What can hang from each mark
Z970: Z244 Z390
Z390: Z733 Z970
Z304: Z244 Z970
Z244: Z304 Z990
Z733: Z390
Z990: Z244 Z304 Z624 Z733

Each row was made from one small tree. The marks that hang from a mark follow it in brackets, in the order of their numbers. Every link used is in the known rows. Write each row's tree.
Known rows
Z304[Z970[Z244[Z990[Z624]] Z390[Z733]]]: -2.96, -0.76, +0.55, -3.77, -1.67, +2.47, -3.44, -0.07, +0.35, +4.56, -6.18, +6.22, +0.77, +0.11, +0.59, +1.43, +0.12, +6.89, +2.75, -2.32, -2.80, -3.39
Z970[Z244 Z390]: -1.61, -2.03, -0.97, -4.23, -2.23, -1.95, -2.77, +2.20, +1.53, +4.18, -3.66, +4.22, +0.80, -1.22, +0.90, +0.28, -0.59, +4.50, +3.36, +0.00, -0.91, -2.36
Z990[Z304[Z244 Z970[Z390]] Z733]: -3.07, +1.10, -2.16, -5.75, +1.78, -0.56, -4.16, +1.63, -0.05, +1.50, -4.07, +2.58, +1.93, -1.02, -0.01, +0.64, -0.14, +4.93, +0.66, +1.90, -3.30, -2.64
Z970[Z244[Z304 Z990[Z624]] Z390[Z733]]: -2.64, -2.67, +0.35, -4.48, -1.24, +2.02, -3.59, -0.19, +1.05, +4.38, -6.37, +6.49, +0.11, +1.79, -0.39, +2.12, -0.50, +7.25, +2.41, -1.52, +0.85, -6.21
Z990[Z244 Z304[Z970] Z624 Z733]: -4.64, +0.10, -0.93, -2.32, +5.67, +0.41, -4.67, +2.37, -0.29, -2.19, -4.72, +3.32, +1.30, -1.17, +0.63, +0.95, -2.17, +5.18, -1.06, +2.95, -3.53, +0.20
Z733[Z390[Z970[Z244[Z304]]]]: -4.62, -3.42, -0.76, -3.47, -1.87, -3.20, -1.08, +2.50, +0.82, +2.67, -3.70, +2.50, -0.90, -0.41, +1.32, +0.46, -0.90, +5.73, +1.48, +2.90, +0.78, -2.13
Z244[Z304[Z970] Z990]: -3.22, +1.55, -0.96, -3.41, -0.43, +1.75, -3.04, +3.99, +0.30, +2.53, -3.98, +1.96, -3.28, +0.92, -1.42, +2.14, -0.77, +3.11, +0.43, +0.70, -1.79, -4.34
Z970[Z244[Z304] Z390[Z733]]: -2.03, -2.30, +0.39, -5.36, -2.67, -0.89, -2.24, +0.01, +1.00, +3.89, -4.83, +4.21, +1.26, +0.88, +0.35, +1.01, -0.93, +6.25, +2.54, -0.45, +1.14, -5.97
Z390[Z733 Z970[Z244[Z304 Z990[Z624]]]]: -5.66, -2.54, +1.14, -2.09, -1.21, +2.41, -2.84, -0.80, +1.87, +2.05, -6.53, +4.63, -1.89, +1.57, +0.64, +2.21, -1.47, +8.64, +1.33, -0.45, +0.72, -4.28
Z990[Z244 Z304]: -3.59, -0.35, -2.08, -2.09, +3.09, -2.41, -4.19, +4.10, +1.00, -2.22, -2.18, +2.69, -2.18, -1.44, +2.00, +0.21, -2.80, +4.02, -0.15, +4.21, -1.79, +0.29
Z733[Z390[Z970]]: -5.61, -2.86, -0.47, -2.15, -1.10, -2.91, -1.12, +2.90, +1.19, +1.65, -3.55, +0.45, -1.04, -1.55, +2.54, -0.05, -1.29, +4.38, +0.83, +3.28, -0.86, +0.05
Z733[Z390]: -3.57, -2.40, -0.44, -3.47, -2.11, -2.84, -1.43, +3.93, -0.24, +1.18, -3.35, +1.24, +0.52, -1.40, +1.61, -0.65, -1.28, +3.02, +0.80, +3.27, -1.21, +0.54
Z990[Z244 Z304[Z970] Z624]: -4.84, +0.81, -1.54, -2.45, +5.52, +0.50, -4.16, +3.56, +0.32, -2.62, -3.56, +3.89, -1.03, -1.74, +1.90, +0.35, -2.22, +5.43, -0.84, +2.02, -4.01, +0.61
Z733[Z390[Z970[Z244[Z304 Z990[Z624]]]]]: -5.15, -3.73, -0.68, -2.79, -0.55, -0.74, -2.22, +2.37, +0.81, +3.10, -5.17, +4.46, -1.74, +0.39, +0.70, +1.28, -0.55, +6.73, +1.35, +2.07, +0.64, -2.36
Z390[Z970[Z244[Z304 Z990[Z624]]]]: -5.11, -2.06, -0.54, -1.96, +0.18, +1.64, -3.15, +1.85, +2.43, +2.53, -5.18, +4.38, -2.85, +0.65, +0.00, +2.20, -0.96, +6.81, +1.39, +0.13, +0.18, -3.20
Z244[Z304 Z990[Z624 Z733]]: -3.86, -1.32, +0.16, -3.06, +1.26, +2.74, -3.98, +2.62, +0.47, +1.45, -6.19, +2.57, -0.38, +1.45, -2.19, +2.60, -1.37, +3.83, -0.32, +1.19, +0.10, -3.91
Z244[Z990[Z624 Z733[Z390]]]: -4.05, -2.94, +0.06, -2.38, -0.41, +0.63, -3.47, +2.63, -0.52, +1.87, -6.19, +3.05, +0.95, +0.29, -0.44, +1.22, -0.96, +3.83, +0.24, +2.55, -1.35, -0.32
Z304[Z970]: -3.66, +1.33, -0.38, -3.24, -1.00, +0.00, -2.06, +3.55, +0.44, +1.06, -3.50, +0.82, -0.29, -1.56, +0.76, +0.24, -1.23, +2.95, +0.79, +0.22, -3.91, -0.31
Z244[Z304[Z970]]: -3.45, +1.38, -0.57, -4.31, +0.10, +0.27, -1.74, +3.76, +0.48, +1.10, -3.35, +0.59, -1.01, -0.26, -0.46, +1.06, -1.29, +3.00, +0.12, +0.61, -1.86, -3.41
Z990[Z244[Z304] Z624 Z733[Z390[Z970]]]: -6.39, -3.88, -0.45, -2.64, +4.10, -1.49, -2.64, +1.28, +0.07, +1.24, -4.47, +1.22, +0.17, -0.05, +0.46, +1.55, -1.23, +6.13, -0.76, +5.32, +1.33, -2.38
Z390[Z733 Z970[Z244[Z990[Z624]]]]: -5.62, -2.74, +1.28, -1.04, -2.04, +2.20, -3.06, -0.94, +2.01, +1.94, -6.48, +4.88, -1.44, +0.54, +1.70, +1.62, -1.44, +8.60, +1.90, -0.63, -0.80, -1.72
Z390[Z733]: -3.89, -1.06, +1.38, -2.83, -2.81, +0.07, -1.92, +0.99, +0.81, -0.10, -4.74, +1.18, +0.53, -0.38, +1.76, +0.12, -2.31, +4.60, +0.68, +0.71, -1.38, -0.99

Write each row's tree
-2.82, -3.49, -0.10, -4.11, -1.36, +0.09, -3.28, +2.40, -0.81, +3.08, -6.17, +5.48, +1.11, +1.53, -1.79, +1.64, -0.65, +5.56, +1.16, +1.83, +0.69, -3.01 => Z970[Z244[Z304 Z990[Z624 Z733[Z390]]]]
-3.65, -1.85, -1.94, -5.28, +0.06, -2.87, -3.47, +2.80, -1.20, -0.51, -4.15, +2.44, +2.13, -0.62, +0.44, -0.35, -0.98, +4.94, -0.11, +4.98, -1.47, +0.06 => Z990[Z304[Z244] Z733[Z390]]
-3.55, +0.46, -1.12, -3.26, +3.08, -1.37, -3.98, +1.37, +0.43, +0.20, -3.16, +3.38, -0.93, -1.14, +2.45, +0.69, -1.76, +5.54, +0.48, +2.38, -2.73, -2.49 => Z990[Z244 Z304[Z970[Z390[Z733]]]]
-2.03, -1.19, -0.96, -3.65, -2.57, +0.09, -3.47, +3.44, +0.73, +3.04, -4.18, +4.63, -2.21, +1.09, -1.32, +1.77, -1.00, +4.71, +1.95, +0.80, +0.11, -3.57 => Z970[Z244[Z304 Z990]]
-3.49, +1.07, -0.91, -6.22, -1.50, +0.89, -2.45, -0.04, -0.23, +3.68, -3.68, +1.94, +0.71, -0.99, +1.14, +0.36, +0.79, +6.42, +1.94, +0.01, -2.98, -3.39 => Z304[Z244 Z970[Z390[Z733]]]
-2.92, -3.66, +0.00, -3.02, -2.20, -0.18, -3.56, +2.10, -0.88, +2.89, -6.25, +5.55, +1.64, +0.37, -0.65, +0.93, -0.65, +5.44, +1.77, +1.73, -0.95, -0.18 => Z970[Z244[Z990[Z624 Z733[Z390]]]]
-4.10, -2.15, -1.44, -4.70, -0.62, +0.99, -3.78, +2.15, -1.30, +2.51, -5.16, +3.18, +0.56, +0.05, -0.86, +0.84, +0.38, +5.69, +0.72, +3.19, -1.43, -0.48 => Z304[Z244[Z990[Z624 Z733[Z390]]]]
-5.61, -3.98, -0.05, -2.35, +1.91, -1.71, -3.10, +1.49, +0.68, -0.94, -6.48, +4.66, +2.71, -0.71, +1.68, +0.26, -2.09, +6.75, +0.03, +2.81, -1.19, +0.44 => Z990[Z304 Z624 Z733[Z390[Z970[Z244]]]]
-3.00, -3.28, -0.49, -2.91, -0.50, -0.59, -4.44, +2.58, -0.47, +0.72, -6.43, +6.82, +1.45, +0.42, -0.21, +0.82, -1.44, +5.66, +1.06, +2.04, -1.43, -0.05 => Z970[Z244[Z990[Z304 Z624 Z733[Z390]]]]
-3.44, +0.69, +0.30, -5.14, -0.40, +0.62, -1.84, +1.10, +0.65, +2.94, -4.39, +1.23, +0.22, +0.24, +0.28, +1.35, -0.89, +4.41, +0.79, -0.42, -1.06, -5.92 => Z244[Z304[Z970[Z390[Z733]]]]
-4.01, -0.72, -0.79, -4.13, +4.92, +0.77, -3.69, +1.29, -0.14, +2.56, -4.45, +1.91, +1.30, -0.08, -0.93, +1.98, -0.63, +4.85, +0.01, +2.22, -0.71, -4.29 => Z990[Z244[Z304[Z970[Z390]]] Z624 Z733]
-3.23, -1.31, -0.89, -3.32, +1.86, -1.71, -3.47, +2.33, -0.20, +0.95, -3.17, +0.27, -0.44, +0.19, -0.92, +1.59, -1.77, +3.67, -0.18, +4.81, +0.64, -3.17 => Z990[Z244[Z304] Z733]
-5.23, -3.99, -0.52, -1.83, -1.29, -0.89, -2.36, +2.17, +0.92, +2.92, -5.17, +4.60, -1.32, -0.62, +1.60, +0.76, -0.52, +6.66, +1.81, +1.85, -0.82, -0.07 => Z733[Z390[Z970[Z244[Z990[Z624]]]]]
-3.17, -1.60, -1.85, -4.74, -2.40, -0.67, -3.60, +2.38, -1.49, +3.33, -4.15, +2.21, -0.28, +0.10, -0.94, +0.82, +0.56, +4.75, +1.18, +4.18, -1.16, -0.97 => Z304[Z244[Z990[Z733[Z390]]]]
-2.46, -0.41, +0.54, -4.57, -3.03, -0.30, -2.24, -0.03, +0.37, +4.14, -4.77, +4.16, +1.70, -0.78, +1.25, +0.47, -0.34, +5.98, +2.95, -1.43, -2.57, -3.03 => Z304[Z970[Z244 Z390[Z733]]]
-2.12, -2.65, -0.61, -4.38, +0.01, +1.24, -4.23, +1.16, +0.83, +5.10, -6.12, +5.67, +0.92, +1.30, -2.01, +2.46, -0.03, +5.41, +2.43, -0.21, +0.81, -5.72 => Z970[Z244[Z304 Z990[Z624 Z733]] Z390]
-3.41, -0.12, -1.81, -4.52, +0.84, -1.06, -4.21, +2.48, +0.17, -1.29, -4.16, +2.17, +1.30, -0.62, -0.03, +0.17, -1.35, +4.76, -0.17, +3.49, -2.04, -0.41 => Z990[Z304[Z244] Z733]
-2.86, +1.60, -2.65, -5.43, -0.70, +1.42, -3.76, +2.26, +0.16, +5.56, -3.11, +3.14, -2.14, -0.70, -0.28, +1.47, +1.67, +5.08, +2.47, +0.49, -3.29, -3.38 => Z304[Z244[Z990] Z970[Z390]]
-4.67, -3.57, -0.62, -2.58, -2.60, -3.43, -1.27, +2.27, +0.86, +2.62, -3.82, +2.74, -0.34, -1.35, +2.17, -0.14, -0.99, +5.68, +2.07, +2.75, -0.56, +0.12 => Z733[Z390[Z970[Z244]]]
-4.60, -0.89, -1.55, -2.16, +5.21, -0.24, -4.41, +3.87, +1.19, -3.12, -3.55, +3.82, -1.21, -1.45, +2.19, +0.12, -2.86, +5.27, -0.83, +2.99, -2.33, +0.81 => Z990[Z244 Z304 Z624]
-2.05, -3.33, -0.43, -3.07, -3.98, -1.94, -3.34, +2.46, -0.87, +3.86, -5.19, +4.68, +0.78, +0.26, -0.87, +0.98, -0.57, +4.56, +2.42, +2.70, -0.62, -0.65 => Z970[Z244[Z990[Z733[Z390]]]]
-4.38, -2.32, -0.21, -0.95, -2.14, -0.32, -3.59, +1.00, +1.93, +3.40, -5.13, +3.32, -1.53, -0.03, -0.03, +1.87, -1.01, +5.72, +2.25, +1.49, -0.76, -1.48 => Z390[Z970[Z244[Z990[Z733]]]]
-2.87, -1.61, -0.66, -3.56, -0.86, +1.79, -3.58, +3.13, +0.69, +2.17, -5.17, +5.64, -1.37, +1.11, -1.26, +1.66, -1.07, +5.42, +1.44, -0.20, -0.12, -3.08 => Z970[Z244[Z304 Z990[Z624]]]
-4.55, -3.45, +0.71, -3.42, +0.17, -0.76, -2.25, +2.33, -0.64, +0.40, -6.00, +1.70, +3.59, -0.74, +0.48, -0.04, -1.44, +3.86, -0.11, +2.70, -1.21, +0.64 => Z990[Z624 Z733[Z390]]
-3.56, -0.99, -1.39, -2.08, +3.12, -2.52, -4.73, +2.82, +0.23, -1.88, -3.31, +2.03, +0.01, -0.87, +0.75, +0.77, -2.83, +3.85, -0.50, +5.11, -1.44, -0.12 => Z990[Z244 Z304 Z733]
-4.94, -2.37, +0.85, -1.17, -3.67, +0.67, -2.89, -0.58, +1.89, +2.72, -5.57, +4.01, -2.12, +0.53, +1.56, +1.71, -1.49, +7.75, +2.22, +0.31, -0.55, -2.18 => Z390[Z733 Z970[Z244[Z990]]]
-4.34, +0.31, +0.01, -2.58, +2.15, +3.07, -4.39, +1.47, +1.11, +0.70, -6.27, +5.36, -0.64, +0.11, +1.20, +1.43, -1.35, +5.85, +0.39, -1.16, -3.49, -2.89 => Z244[Z990[Z304[Z970[Z390[Z733]]] Z624]]
-5.05, -2.35, +1.03, -2.74, -2.38, -0.28, -1.62, -0.70, +1.87, +1.50, -5.16, +2.62, -0.76, +0.72, +1.37, +1.35, -1.88, +7.76, +1.38, +0.37, +0.95, -3.91 => Z390[Z733 Z970[Z244[Z304]]]
-4.22, -0.44, -0.96, -1.77, +2.20, +2.09, -4.66, +4.07, +1.61, -1.53, -5.35, +4.83, -2.00, -0.15, +0.65, +1.11, -2.33, +4.25, -0.26, +0.66, -2.58, -0.20 => Z244[Z990[Z304 Z624]]
-2.83, -2.37, +0.18, -2.56, -1.70, +1.37, -4.24, +1.97, +0.30, +2.20, -6.27, +5.50, +1.02, +0.41, -1.07, +1.40, -0.99, +5.17, +1.82, +0.37, -1.42, -0.61 => Z970[Z244[Z990[Z624 Z733]]]
-5.11, -2.48, +1.35, -1.92, -3.22, -0.54, -1.90, -0.82, +1.97, +1.49, -5.21, +2.95, -0.40, -0.35, +2.39, +0.71, -1.86, +7.58, +1.92, +0.34, -0.68, -1.38 => Z390[Z733 Z970[Z244]]
-6.55, -2.78, -1.36, -3.85, +3.16, -0.73, -3.26, +1.34, +0.21, -1.03, -5.50, +3.02, +1.81, -0.93, +1.42, +0.17, -1.02, +7.29, -0.70, +3.97, -1.51, +0.24 => Z990[Z304[Z244] Z624 Z733[Z390[Z970]]]
-2.96, -2.01, -0.56, -2.35, +0.07, +0.98, -5.04, +2.43, +0.55, +0.07, -6.41, +6.65, +0.82, +0.45, -0.66, +1.39, -1.86, +5.65, +1.00, +0.79, -1.94, -0.40 => Z970[Z244[Z990[Z304 Z624 Z733]]]
-4.18, -2.56, -0.41, -2.24, +1.63, +0.15, -4.36, +3.25, -0.18, -0.40, -6.39, +4.42, +0.74, +0.32, +0.02, +1.03, -1.92, +4.21, -0.45, +2.95, -1.70, -0.12 => Z244[Z990[Z304 Z624 Z733[Z390]]]
-4.52, -1.15, +0.07, -2.53, +3.02, +0.64, -4.10, +2.67, +0.99, -3.00, -6.16, +2.94, +2.67, -0.68, +0.58, +0.41, -2.81, +4.05, -1.04, +1.63, -2.36, +0.26 => Z990[Z304 Z624 Z733]
-3.27, -0.54, -0.45, -4.06, -0.92, -0.11, -2.78, +2.98, -1.51, +3.59, -5.06, +1.82, -0.54, +1.19, -1.98, +2.13, -0.27, +3.11, +0.08, +2.78, -0.92, -4.19 => Z244[Z304[Z970] Z990[Z733[Z390]]]
-3.80, -0.50, +0.19, -4.08, +1.60, +1.25, -3.49, +0.59, +0.82, +0.07, -6.20, +6.51, +2.41, -0.79, +1.91, +0.32, -1.49, +7.26, +1.26, -1.94, -3.50, -2.16 => Z990[Z304[Z970[Z244 Z390[Z733]]] Z624]
-4.28, +1.08, -0.83, -2.00, +2.53, +2.75, -4.46, +4.02, +0.85, -0.95, -5.37, +4.69, -1.89, -0.36, +0.56, +1.24, -1.76, +4.35, -0.29, -0.14, -4.23, -0.47 => Z244[Z990[Z304[Z970] Z624]]
-4.49, -3.88, -0.07, -3.36, -1.68, -3.05, -1.72, +1.36, +0.07, +2.81, -4.91, +1.68, +1.43, +0.15, +0.04, +0.90, -1.05, +5.26, +1.13, +3.66, +1.15, -2.62 => Z990[Z733[Z390[Z970[Z244[Z304]]]]]
